In the rows, zero is written as 128.
Known rows, with every way that one mark hangs from another
k746[k623 k652[k648]]: [107 136 122  81 173  76 133 154 101  87 133 164 167 142  85 133 152 152
 137 115  98 151 157 158  92]
k761[k623[k746[k331]]]: [112 131 116 137 173  89 113 109 136 114 105 144 152 132  68 113 120 101
 148 119 136 133 153 122 139]
k509[k789[k726]]: [119 143 106 116  98 106 125 124 118 130 133 118 113 148 114 111 138 120
 115 176 147 133  76 102 134]
k509[k789[k51[k623[k746]] k726]]: [ 78 163  90 105 121  77  88 118 113 134  89 122 129 166 113 127 138 130
 149 182 156  93  72  82 165]
k331[k726]: [138 116 106 127 123 102 143 109 137 140 137 139 110 134 122 113 135 140
 126 142 148 135 144 127 123]
k396[k648]: [150 144 144 143 128 141 121 119 120 117 152 124 140 135 119 134 147 135
 153 154 149 122 118 133 116]
k761[k623]: [124 144 108 129 127 110 120 128 127 122 131 135 126 160 110 128 107 115
 131 123 117 148 129 128 134]
k789[k51[k623[k746]] k726]: [ 70 153  93 119 137  91  82 124 114 131  78 116 128 163 119 145 122 150
 154 159 148  67 101  91 180]
k652[k509[k789[k51 k726]] k648[k396] k746]: [102 179  82  31  85 134 147  68 134  79  75 171 137 201 126 110 138 147
 147 197  96 118  97 150  61]
k789[k726]: [111 134 108 130 111 119 117 132 119 128 123 114 111 146 120 131 120 140
 122 154 141 106 107 113 149]
k51[k623 k789]: [121 129  92  72 101 101  92 146 132 142 139 143 134 150 151 159 128 110
 136 119  99 119  95 115 196]
k51[k623]: [123 134 115 108 113 117 114 137 127 132 120 138 132 153 137 143 120 125
 141 116 107 120 112 118 159]
k509[k789[k51[k623[k746[k652]]] k726]]: [ 69 153  97  85 152  56  83 134 100 121  96 135 151 155 105 119 155 140
 128 190 142 102  90  82 145]
k509[k789[k51[k623[k746[k331 k652]]] k726]]: [ 70 134  94  83 173  38  83 141 106 121  95 139 178 143  82 108 151 121
 135 195 142  99  86  82 157]
k746[k331 k623[k51]]: [103  95 122 109 196  84 122 147 122 117 120 139 156 113  66 113 129 108
 155 126 152 120 139 133 157]
k256[k648[k396]]: [127 111 105 117 128 131 120 129 138  99 130 128 105 143 133 140 141 142
 118 158 129  90 150 154 107]
k509[k789[k51 k726]]: [ 95 152  92 117 111  92 111 132 109 139 123 106 124 154 124 113 129 129
 124 203 158 114  60  95 143]
k256[k648]: [114 116 118 133 140 118 120 128 118 117 125 114 118 134 133 136 146 132
 126 150 143 105 129 143 136]
k51[k623[k746[k331[k774]]]]: [112 117 116 120 163  90 135 123 141 141 116 141 131 138 113 116 149 112
 161 100 118 142 138 112 168]
k509[k789]: [135 139 127 115 113 115 136 121 126 131 139 133 129 130 123 109 145 108
 123 150 135 154  99 118 112]
k746[k331 k623 k652[k648[k396]]]: [123 110 106  63 180  70 132 162 124  70 137 181 177 136  60 130 143 145
 135 126  86 133 174 168  77]
k774[k331]: [123 129 142 154 100 139 127 135 150 130 115 116 134 149 137 115 135 124
 121 132 131 125 140 129 136]
k761[k623[k51 k746]]: [ 87 140 133 138 175 117 100  96 131 108  87 138 117 133  83 117 136 107
 161 121 162 121 168 122 131]
k623[k51[k789] k746[k331 k652]]: [ 82  90 136  76 217  79  82 130 128 113 110 154 171  75  84 117 177  98
 139 141 148 110 164 119 158]
k652[k746]: [119 118 126  96 121 132 139 104 131 117 103 149 143 140 127 117 131 128
 127 114 107 132 129 136 110]
k509[k789[k51[k623] k726]]: [ 90 156  79  97  96  81  97 141 108 140 116 115 128 180 132 130 122 127
 137 191 138 107  44  86 173]

Rows
[110 158 106  49 185  68 142 133 102 113 128 162 180 150 105  96 142 139
 119 180 111 157 109 131 105] : k746[k623 k652[k509[k789[k51]]]]
[ 95 149 135  86 159  95 103 119 114  88  87 170 160 140 102 143 169 145
 158 107  97 122 165 137 106] : k51[k623[k746[k652[k648]]]]
[151 173 117  64  91 153 160  79 148  83 116 176 128 165 123 115 151 125
 146 157  93 151 136 163  49] : k652[k509[k789] k648[k396]]
[ 83  95  78  76 168  62  90 158 117 129 134 132 141 128  73 134 129 106
 144 155 155  98 100 114 216] : k746[k331 k623[k51[k789[k726]]]]
[ 85 118  97  93 124 113  86 133 122 132 124 118 106 130 127 141 141 115
 133 163 157  93 100 109 191] : k623[k51[k789[k726]]]
[ 67 105  80  36 153  66 106 124 116  93  97 165 162 153  65 134 148 112
 168 133 121 112 109 146 171] : k652[k648 k746[k331 k623[k51[k789[k726]]]]]
[134 129 108  52 172  55 142  77 139 120 101 194 170 137  82  75 172 113
 136 165 118 154 148 115 117] : k51[k623[k746[k331[k726] k652[k509[k789]]]]]
[ 78 149  93  21 169  83 109 126 102  86 112 173 151 155  90 137 160 143
 148 158 110 122 136 151 149] : k746[k623[k51[k789[k726]]] k652[k509 k648]]
[103 122 126 115 204  67 106 127 124 102 110 158 175 123  61 105 136 109
 127 128 122 141 172 124 120] : k761[k623[k746[k331 k652]]]
[140 164 108  26 146  97 159 116 125  65 133 200 160 166  87 109 161 145
 130 153  76 168 155 171  41] : k746[k623 k652[k509[k789] k648[k396]]]
[ 84 147  80 109 112  94  90 147 112 139 104 111 126 178 138 149 105 147
 141 167 131  79  75  96 187] : k789[k51[k623] k726]
[ 73 103 100 107 174  85 107 119 135 142 120 121 106 115 102 112 170 101
 155 148 170 117 127 103 202] : k623[k51[k789[k726]] k746[k331[k774]]]
[105 135  70  74  86  92  82 150 123 143 135 130 119 169 145 161 122 123
 129 144 110  99  74  99 217] : k51[k623 k789[k726]]
[ 88 149 114 116 154 101  94 121 121 131  86 131 143 145 126 142 130 139
 160 134 137  89 123 107 159] : k789[k51[k623[k746]]]
[102  70  86  50 210  20 111 154 122 128 154 171 163 108  66 107 160 116
 127 151 145 135 154 129 171] : k746[k331[k726] k623[k51[k789]] k652]
[136 124 115  79 190  62 186  73 143 135 131 178 139 125  92  48 195 118
 125 164 133 200 164 125  92] : k623[k746[k331[k726 k774] k652[k509[k789]]]]
[ 93 120  79  82 132  69  75 133 132 135 109 140 147 141  99 150 135 107
 147 141 129  84  97  94 223] : k51[k623[k746[k331]] k789[k726]]
[111 124 120  67 166  90 104 130 139  69  91 186 172 137  78 138 160 134
 156 120  85 105 183 147  88] : k51[k623[k746[k331 k652[k648[k396]]]]]
[ 84 172 112  80 171  90 117  92 108 111  87 144 155 144 107  92 157 145
 120 211 146 117 113 105 107] : k623[k746[k652[k509[k789[k51 k726]]]]]
[ 82 119 112  44 184  68 101 156 102  92 134 167 159 126  89 144 172 128
 150 125 116 137 151 153 137] : k746[k623[k51[k789]] k652[k648]]
[108 105 145 114 204  85 115 128 125 109 108 151 178  91  77 105 157 124
 126 132 133 122 170 124 115] : k623[k746[k331 k652]]
[132 153 102  29 123 136 169  82 142  63  91 202 152 184  99 126 128 154
 154 109  60 138 168 188  58] : k652[k509 k648[k396] k746[k623]]
[ 85 137 111 103 164 101  81 104 135 118 107 144 120 130  99 133 143  92
 154 124 152 122 150 119 169] : k761[k623[k51[k789] k746]]
[ 92 106 126  78 169 105 131 118 120 106  97 157 145 138  90 114 135 127
 148 108 131 126 144 142 126] : k652[k746[k623[k51]]]
[ 80 111 137 115 226  76  95 121 123  97  91 155 166 110  51 100 148  99
 145 134 148 129 184 124 125] : k761[k623[k51 k746[k331 k652]]]
[ 86 116 108 101 184  82  82 111 139 119 106 147 146 116  75 123 140  75
 162 128 153 120 148 118 183] : k761[k623[k51[k789] k746[k331]]]
[ 73 107  88  56 179  59  84 169  99 116 141 141 141 132  90 136 150 136
 117 159 141 109 120 116 183] : k746[k623[k51[k789[k726]]] k652]
[ 90 106  89  97 202  27 132 129 128 148 120 153 146 141 108  97 165 144
 145 149 133 140 154 106 154] : k789[k51[k623[k746[k331[k726 k774] k652]]]]
[101 142 127 118 183  87 106 120 119 101 112 154 150 135  85 116 139 129
 121 122 121 142 173 125 106] : k761[k623[k746[k652]]]
[ 84 132  89  62 141  69  67 144 114 122 115 149 143 143 117 150 154 138
 120 145 115  94 118  97 191] : k51[k623[k746[k652]] k789[k726]]
[ 77 141  81 110 147  54 120 127 121 150 110 119 127 166 109 103 150 113
 156 176 149 128  70  80 184] : k509[k789[k51[k623[k746[k331[k774]]]] k726]]
[100 116  89 112 169  53 108 108 138 144  92 146 150 138  96 116 134 132
 163 153 155  95 134 104 167] : k789[k51[k623[k746[k331[k726]]]]]
[111 189  84  64  90 131 136  91 132  90  99 150 122 189 124 120 135 147
 147 209 117 112  97 140  79] : k652[k509[k789[k51 k726]] k648[k396]]
